Known rows, with every step that occurs
pubid, vana, zepom: [  8 -20   7   3   0 -12  16   3   6   1  -1  14 -12  -2  -4   1  -7   8
  13   8  15  -3   8 -13  13  -6  -1  -2   2   4 -11  11   5   6   9  -2
  -5 -19 -12  -4   6  -1  -2  16  23  30 -16 -16]
vinu, vana, vezon: [  7  -4  -3  -1   9 -13   6  11   5  -8  13  -4  -7  15  -4   2 -17  22
  20   2  21 -12   7 -19  13  -9  -5   4  -4  12  -9 -10 -13   0   4  -1
   3   3  -6  -7  15 -10   2   0   9  12  -3 -21]
pozul, punut: [ -3  -2  -7   4   7  24   9   7  -7 -28  -1  -2  -5  16 -20  -3 -17  -5
  -5 -13   1   5  -9 -14   9  -5  -8   1  -1  -4   1  10   1 -11   4   2
  -2  -2  -5  -5   1  -3   4  14  13  16  -3 -10]
pozul, punut, nage: [  7   1  -8  10   0  27   7  15 -13 -34   4  -3 -19  22 -14  -5 -17  -8
  -8 -13  10   8 -10 -11   9   6 -17   9   3  -5  -1  22   5 -11  13   0
   4  -9   2  -8  -1  -5  -1  12   9  11  -2  -9]
sabel, pupofu: [  0  -4  -3  -1  16   9  11   1   9 -15  14   2   2  16  -5   0 -12  20
  17 -10  -1   5  -8 -13  -5 -10  -7   0   0  -4   2   7   0  15   3   8
  12  -7   0  15   0  -1   7   9   4  10 -12  -7]
lufo, pozul, punut, vezon: [  3 -10 -19  14   2  44  13  14 -13 -26  -9  13   4  21 -29  -2 -20  -7
 -19 -22  -4   7  -8  -8  19   9 -10  14   3   1 -20  24  28 -23  13  -4
   7  -9 -19 -16 -11  -9   9  25  24  35  -7  -8]
teka, vana, zepom: [ -1  -4  -7   7 -19  -9  15  -8  -6   2  -3  19 -15   3 -14  -4   6  -7
   7  12  14   5   1 -21   8 -20   1  -8   0   3   8  12  -3 -10   7   7
  -9 -17   0  13   0  21   1  15  11  32 -11 -26]
punut, lufo: [  3  -5 -10   7   2   8   7   0   0  -9  -4  -4  -5  12 -19  -9  -8  -5
  -3  -6   3  -2   4 -10   9  -6 -11   5   4  11   2   8  12  -9   4   3
  13 -11 -10   1  -4  -7   2  17   8   8 -14   8]
nage, punut, lufo, pozul: [  9  -9 -10   3   1  26  -4  11  -3  -7  -7   5  -1  23 -38 -12  -6 -15
 -12 -19  -7   0  15  -1  15   4 -16  15  10  10  -2  21  32  -7  13  -1
  36 -23 -20   3  -8  -9   4  25  19  22 -14  -3]
vinu, pubid, vana, vezon: [  6  -9  10  -4   9 -16  10  10  11 -10  12  -1 -12  13  -2   4 -17  24
  22  -9  14 -11   6 -12  11 -11  -7  -3  -4   4  -2  -9 -14   4   9 -13
  -6  -9  -3  -2  22 -26  -7   6  24  16  -9 -23]
vinu, vana, sabel, pupofu: [ 17  -7   4  -4  10 -11  10  18  23   1  22  14  -7   9  10   7 -17  43
  14   3  11   3  15 -17  -2  -2 -17   8   5   1  -4   8  16  27   8  12
  33 -20 -15  18   6  -4   2   6   7  18  -6 -18]
vana, sabel, pupofu: [  9   1  -1  -1   5   2   9   1  15  -6  17   8   0   9   9   5 -13  19
   8  -4   4  14   4 -14 -15  -5 -14   1   7  -5  11   5   9  22   8  18
  30 -21  -9  30  -3  -1   3   8   4  15  -9 -13]
pubid, vinu: [ -5 -12   0  -2   2   3  10  12   8  -4   5  -4  -6   6  -7  -2   2   7
  18 -18  -8  -3  -6  -5   5  -6  -8   5   1  -6  14   4  -9   0  10   9
   2  -2  -2   8   9  -7 -10  17  13   4 -10  -5]
vezon, noduv, punut: [-15  -3  -7   2  13  33  -1   5  -3 -29   1  -5  -3  17 -40  -9  12   6
   0 -20 -10   2 -10 -12  18  -4  -7   5   9  -3   3  -3  11 -19   9   3
  -2 -20   1 -15   0  -2   2  18  21   5  -6 -15]
pupofu, punut: [  4  -5  -1  -3   1   7   4  -6   1  -2  11   0  -1   5 -13  -9  -7  11
  25  -6   5  -5  -5 -11  -2  -9   0   5 -10   6  -3  -4  -9  -7  -3   2
   0  -9  -7  -3   1  -2   7  22  16  -7 -10  -9]
nage, punut: [  4  -3  -2   0   1  13  -3   2  10 -13   6  -2 -13   8 -22 -12   6   2
   9  -7   4  -2   1 -10   0  -1 -10   0   0 -10  15  11   6   6   6   4
  16 -14  -3   8   6  -3  -1  15   8   7  -4  -7]
noduv, punut: [ -2 -11 -13   0   5  23   3   2   2 -21   6  -5   0   5 -27  -7   4   2
  -1 -11   3   0  -7 -12   7  -3  -3  16   5   0  10   6   4  -6  11   9
   5  -9   1 -10  -2  -5   3  14  14   5  -4 -12]
lufo, pozul, punut: [ -6  -6  -9   3   9  35  10  13 -14 -20  -9   6   1  22 -28   5 -25 -10
 -13 -24  -6   8  -5 -11  16   2  -8   9  -2   8  -9  18  11 -19   8  -2
   4  -3 -15  -4  -7  -9   6  18  22  24  -9 -15]
nefa, vana, vezon, noduv, punut: [ -7   1  -5   8  10  16   1   8   3 -32   3 -11  -9  22 -39 -12  14  -1
   5 -18   4  11  -8 -23  11  -6   0   8  10   9  -1 -20  10 -18  12  14
   1 -19   4  -2   6  -8   7  15   9   5  -8 -32]
zepom, vana, vezon, noduv: [-19   5   9   9   1   9   9   1   0   1   3 -12 -16  21 -20   2   6 -10
  14  -5  15  -3   0 -18  -6  -6  -1 -14   5   7 -11 -20  -8 -13   6   5
 -12 -12   0   5   4   1   2  15  13   7   1 -27]
noduv, vezon, punut: [-15 -11 -14   5   5  31  -1   2 -11 -41   1   4   0  12 -23  -2  17   6
   0 -23  -4  -3   5 -11  23  -6  -2  11  -1  -4  -6   4  11 -17   0   5
   2 -16 -11  -9   1  -4   2  22  24  10 -19  -5]
nefa, vana, vezon, punut, lufo, pozul: [ -3  -3  -7  12  -1  10   2   4  -8 -23 -10  -1  -6  32 -31 -11  -6 -13
  -9 -23  -6  11  14 -14  20  -7  -7  23   5  26 -25 -10  20 -24   7  10
  23 -18 -21  14  -8 -17   9  25  16  23 -26 -17]
pubid, vana, sabel: [ 17 -11  10  -4   3 -12   8   8  16   5   8   8 -12  -2   2   6 -10  15
   9   2  15   3  21 -12   3  -4 -12   2   2   4  -2   3   8   7  12   7
  18 -17 -20  13   8 -11  -6   9  20  14 -13 -15]
zepom, vana, punut: [ -9  -4  -1   9  -6   4  15  -7  -6   6  16 -16  -9   2  -7   4   3   6
  13  -2  18 -10  10 -17  -6  -2   3  -6   0   3  -1   1  -6   0   7  22
 -16  -5   4   7   1  -2   6   6  10  -1  -6 -21]
nefa, vana, sabel, pupofu: [ 11   0   3   3   6  -8   9   4  26  -8  15  11 -13   4   0  -2  -5  25
   7  -1   7  25   6 -23 -20  -4 -11   9   8   2  10   4  24  22  10  30
  40 -28 -11  48  -2  -4   5   8  -4  12 -15 -15]
teka, vana, punut: [  0   8 -14   6  -7  -7  14  -4 -14 -14  17  -6  -9  12  -7  -3  13   6
  12  -5  12  -5  12 -20  11 -17   6  -5  -6   5   8   6 -19 -16   4  15
 -16  -3   9  16   5   8   7   0  12  11 -14 -25]
nefa, vana, punut, vezon: [ 11  -6 -14  18  -5   3  13  -4   1 -25  17 -11 -11   3 -12 -10  14  21
   7  -7  17   0   3 -21   4   0   2  11   0  -4  -5   4  18 -13  12  24
   1 -11   2  13   8  -8   9  10   4   9 -18  -5]
vinu, vana, sabel: [ 11 -10   2  -1   3 -15   6  13  15   5  12  10 -15  -2  -2   6 -13  30
  10   7  20  -3  21 -18   1  -3 -15   6   2   7  -1   4  12   7   9   5
  23 -16 -19   3  10  -6  -4   3  13  14  -3 -11]
teka, vana, vezon: [  0  10  -8   2 -10  -4  10  -5  -8  -8   8   0 -10  23  -7  -5   2  -5
  14   1  18   2   5 -22   4 -24   3  -6  -2  14   6 -10 -24 -15   7   5
  -5   1   7  13   2   7   4   5   6  18  -7 -33]
sabel, pupofu, punut, vezon, noduv: [  4  -4  -9   5   9  29   5   6   8 -25  19   6   8  23 -17 -14   4  32
  26 -16  -8  -3 -14 -11   4  -5  -7   6   3 -13 -23  -3  20  -4   0   1
  -1 -34  -9  -6  -3   5  14  25  23  10 -17  -7]
nefa, vana: [ -1  -9   4   5   3  -4   8  -1   8 -14   1  -3 -18   1 -19  -8   8  13
  11  -4   9  13  -3 -22  -4  -7  -2   5  -3   5   6   1  14  -6   5  21
  12  -6  -8  21   8  -7   3  11  -3   4 -12  -9]
teka, vana, punut, vezon: [  6   3 -22  14 -12   7  15  -6 -12 -23  18   1 -11  14  -8 -12  20  10
   7  -5  14  -6   7 -17  13 -10   4   4  -3  -6   2  10  -1 -25  10  12
 -17 -10   8   4   4  11   7   3  14  21 -13 -18]
vinu, pubid, vana: [  8 -21  13  -6   9 -11   9  13  11  -9   8   6 -17   2  -7  -3 -10  35
  20  -8   4  -8   6  -9   6 -10 -14   0  -4  -2   4   6  -1   5   9  -8
  -4 -12  -7   1  21 -23 -10  10  25  12 -12  -4]
zepom, vana: [-12 -11   8   3  -5   4  12  -4   0   7   3  -1 -14   1 -18   4   1   5
   4   3  19  -3   0 -16 -15  -5  -2  -1  -1   3   6   4   6  -2   5  11
  -4  -7  -8   9   0   0   1  16   7   3  -4 -13]
zepom, vana, punut, vezon, noduv: [-13  -4  -7  21  -4  22  15   1  -8 -13  12 -14 -12  12 -19  -2  19  10
   8 -11  13 -12   3 -14   2   5  -1  -5   7  -5 -19  -3  15 -19   9  11
 -21 -23  -1  -4   4   4   7  12  19  11 -12 -16]
nefa, vana, vezon: [  2   3   0   6   1 -13  10  -3   6 -13   4  -9 -16  11 -11  -4   0   1
  18  -3  17   8   1 -24  -3 -10   5  -1  -1  17   0 -14  -5  -2   8  19
  11  -2   0  23   6 -10   5   9  -8   5  -8 -21]
sabel, pupofu, punut, lufo: [ 12  -4 -10  -1   6   9   5   3   7  -5  15   5  10  17 -14 -14 -16  13
  15 -12  -2  -5  -4  -8  -1  -7  -7  12   4   6 -15   5  16   7   1   8
  18 -21 -11   7 -12  -4  16  24  14   4 -23  -6]

Rows
[  6 -16 -21  11  -2  36   5   1   1 -27   7   5   0   6 -28 -13   9   6
 -10  -9   7  -2  -9 -11   9   3  -7  17   8 -10   3  13  26 -14  14   6
   7 -15  -3 -22  -5  -4   4  18  18  16  -6  -4]
noduv, punut, vezon
[-12  -3  -7   7   4  15  -1  -2  -6 -26  -4  -3  -5  21 -27 -16   1  -6
  -9 -15 -10  -6   9  -5  17  -7 -13  13   3   4  -6   5  12 -16  -1   1
   7 -17 -14  -1  -3  -7  -1  24  18  12 -25   3]
vezon, punut, lufo
[  0 -13  -6  -1  12 -14  10  29  11  -5  26 -11  -8   5   5   2  -5  36
  28 -14   1 -24  15  -9  19  -3  -6  12  -2  -2  -1   2 -16   4  10  12
  -9  -2   3  -7  25 -12  -6   3  19   8 -14 -16]
pubid, vinu, vana, punut
[ 13 -11 -15  10   2  -1  13  12   2 -18  23  -5  -8   6  -4  -1  -1  36
  12  -2  17 -24  11 -15  23   2  -2  15  -2  -6 -16  10  10  -8   9   5
  -3  -8  -5 -22  15  -8   5   1  19  16 -12  -7]
vinu, vana, punut, vezon
[ 19  -5   6   0   1  -7   9   4  24   1  21  12  -5   4  -5  -8  -3  26
  27  -1   9  18   3 -23 -23  -6  -6  10   2   2  -1  -4  19  21   7  30
  31 -32 -16  40  -3  -4  11  20   0   1 -18 -22]
nefa, vana, sabel, pupofu, punut
[  9  -3  -5  -7   9   8   7   0   7  -8  25   5   8  15  -8  -6 -13  25
  31  -7  -3   0 -12 -11  -7 -10   0   6  -3  -3 -11  -1   0  14  -1  10
   9 -16  -7   8  -7  -2  15  19  12  -3 -12 -16]
sabel, pupofu, punut
[-13 -17 -23   8   4  40   2  13 -19 -36 -12  10  10  24 -40  -1   4  -8
 -24 -34 -16   1  16  -6  38   3 -10  26   9  14 -20  11  38 -31   6   2
  22 -26 -24 -11 -17 -11   7  33  38  22 -30   2]
noduv, vezon, punut, lufo, pozul
[ 17 -10 -11   8 -10  25  -1   0  10 -19   6   5 -12   8 -26 -19  12   5
   0  -5  11  -4   0  -4   5   4 -12   7   5 -16   8  20  26   0   9   3
  18 -20  -8  -6   5  -1   1  21  10  14  -7   0]
nage, punut, vezon
[  8  11 -14  11 -11  -3   9   2 -17 -26  21  -7 -24  19   2  -6   7   5
  10  -3  19  -4   6 -20  13  -7  -2   3   0   6   7   9 -14 -17  15  13
  -9  -8  20   5   4   7   4  -1   6   6 -12 -22]
teka, vana, punut, nage
[ -1 -10   3  -4  17  12   3  16   8 -30   9  -7  -6  24 -26  -3  -1  23
  11 -24  -1  -8   3 -11  26  -6 -12   7  10   0  -5 -14  -2  -7  16 -16
 -12 -26   4 -22  18 -26  -3  13  34  14  -5 -30]
vinu, pubid, vana, vezon, noduv, punut
[  0 -19 -12   4  10  -5  12  43   0  -1  11  -4   3  19 -13   2 -15  21
   6 -27  -8 -24  25  -3  34   7 -13  27   9  17 -13  12  12  -8  17   3
  10  -7 -14  -7   6 -20  -1  13  30  22 -24 -10]
pubid, vinu, vana, punut, lufo, pozul
[  7  -8 -17  14   0  36   9   8  -6 -33   0   6  -6  14 -24 -12 -10  -1
 -11 -11   5   4 -12 -11  11   1 -12   5   2  -8  -8  17  20 -16   8   0
   1 -10  -8 -15  -1  -4   5  18  16  27  -6  -4]
pozul, punut, vezon
[  3 -12   5  -1  15 -13  11   8   7 -16  23  -9 -11   4   4   4  -8  38
  26 -12   3 -14  16  -7  16  -6  -6   5  -4  -6   0   3 -13   3   9  -4
 -15 -12   2   0  26 -25  -4  -1  28   8 -16 -12]
vinu, pubid, vana, punut
[ -4  -2  -9   9   6  36  -4  13  -7 -42   5  -8 -14  25 -28 -13   7  -1
  -3 -18  -1   5 -12 -12  17   8 -16  12  14   0   1   6  17 -21  16   1
   5 -24   8 -20   2  -3  -2  16  17   5  -6 -10]
vezon, noduv, punut, nage
[ 12 -11 -14   6 -12  16   5  -5   3  -9  13   6  -1   3 -16 -15   0  17
  20  -3   9  -5  -4  -9   3  -4  -4   9  -5  -3 -13   3   9 -14   4   3
   1 -17 -12 -12   0  -2  10  24  19   3  -9  -6]
pupofu, punut, vezon
[ 19 -18   7 -10   5 -13   7  33  31  13  34  17   0   7   9  -2 -18  47
  38  -6   0  -7  10 -11  -4  -3 -19  16   2  -9  -3   0   5  30  10  15
  23 -29 -20   9  10  -7  -3  17  22   8 -12 -27]
pubid, vinu, vana, sabel, pupofu, punut
[  4  -5  -7  11   2  33  -5   6   8 -31   1   1 -11  19 -36 -21  24   7
   4 -15   1  -4  -1  -5   9   4 -17   1   6 -15  -5  12  28 -11  10  -3
  10 -32  -7  -8   9   3   0  22  18  18 -10  -3]
nage, punut, vezon, noduv
[ 29 -10  -3  -5   3  -8   3  17  20  10  24  16   3  12  -5  -8 -24  35
  17   1  10  -8  21 -15  -1   1 -22  20   8   8 -16   3  28  17   6   9
  39 -36 -26   8  -7  -6  10  19  16  13 -16 -16]
vinu, vana, sabel, pupofu, punut, lufo
[ -3 -11 -11   7   3  17   9   9  -7  -4 -10   2   2  21 -27   0 -13  -9
 -11 -16  -6   1   7  -6  17   2  -9  14   5  18 -12  14  25 -17   7  -4
  23 -11 -19   2  -9 -12   4  24  20  19 -15   1]
punut, lufo, pozul
[ 23  -4   0   4  -1  -9   7   6  21   2  14  15  -4   9 -14 -15 -10  16
  12  -2   6  12  11 -19 -16   3 -14  16  11   9  -4  -1  37  18  11  30
  44 -41 -21  35 -13  -9  14  25   0   3 -22 -11]
nefa, vana, sabel, pupofu, punut, lufo
[ -7   2 -20  15   6  23  11  -1  -5 -31  12 -13  -2  17 -14  -7  15  17
  10 -19   1  -5   2 -13  18   3  -1   3   2  -7 -17  -4   5 -23   7   4
 -12 -19   4  -8  10  -1   7   9  20  13 -15  -3]
vana, punut, vezon, noduv
[ -8   3   1   9   5   1   0  -6   3 -29   4  -8 -17  21 -18 -12   6   6
   8 -10   6  11   4 -19   7 -13  -1  11  -4   7 -11 -17  -5 -10   3  18
   5  -9  -5  20   6  -9   3  15   1  10 -18 -23]
nefa, vana, vezon, punut
[ 17 -17  -5   7   5  -3  15  12   7 -23  21  -2  -8   5  -2  -3  -1  42
  18 -13  10 -19  11  -6  21  -1  -8  10  -1 -10  -7  11   7  -4  15  -7
 -15 -21  -1  -9  22 -25  -2   7  29  18 -17  -3]
vinu, pubid, vana, punut, vezon
[  5 -18  -4   3  -2 -14  12  10  10   7   5  13 -14  -3  -5   2 -10  24
  14  14  17 -10   6 -16  12  -6  -6   2   0   4  -7  12   8   6   4  -1
   1 -17 -12  -9  11   3   0  10  11  28  -8 -14]
vinu, vana, zepom
[ 12 -10   4   5   7 -11  10  18   2 -25  27 -10 -23  11   9   2 -12  37
  18 -12  16 -15  13  -6  19   4 -14   8   1  -1  -2  11  -8   0  20  -5
  -9 -16  11  -1  23 -29  -9  -2  22   8 -14  -9]
vinu, pubid, vana, punut, nage
[ -7   4 -18   9   7  29  -1   4  -6 -26  -1 -12   3  34 -42 -12   3 -17
 -13 -21  -2  -1   4 -11  22   0  -7   9  20  12  -6 -15  10 -23  12   1
   6 -21  -1 -20  -5  -8   5  19  20  12  -9 -19]
vana, vezon, noduv, punut, lufo
[ 13 -16  14  -5   2 -17   9  14  20  -3  12  11 -15  -2   3   3 -11  33
  14  -3   9  -1  22 -10  -1  -6 -20   0   0  -3  12   5   6  11  14  -3
  13 -27 -15  13  16 -24 -12  10  24  16  -7 -11]
vinu, pubid, vana, sabel
[ 10  -5  -7   3  -3  14  -3   4   6 -12  -1  -1  -9  15 -31 -19   5 -11
  -5  -7   6  -9  10  -5   9   3 -15  10   9   2  12  20  26   2   7   6
  27 -20 -10   5  -2  -4   1  21  10  10 -13   5]
nage, punut, lufo
[ -9  -5 -13   6  12  36  -3   8  -7 -27  -4  -6   2  21 -51 -18  11  -7
 -15 -18 -12  -2  -2 -10  21   0 -13  14  16   6  -3   2  26 -25  11   1
   9 -27  -5 -18  -5  -6   4  23  21   9 -13  -1]
vezon, noduv, punut, lufo
[  0  -6 -10   7   1  26   3   1   3 -17   7   3   1  16 -28 -18  11  15
  23 -14   1  -4  -9 -10   7  -4  -6   3   0  -6 -23  -6  14 -25   2  -1
  -8 -28 -12 -19   5   2   8  28  25   6 -13  -3]
pupofu, punut, vezon, noduv
[ -2  -4  -1  -1  17  17   2  12  -1 -29   9  -9  -4  25 -26  -4   5   3
   8 -18   5  -6   1 -14  30  -3  -3   3  10  11 -19 -14  -4  -9  15  -4
  -8 -16   1 -24  10 -14   2  12  30  16  -6 -33]
pubid, vana, vezon, noduv, punut
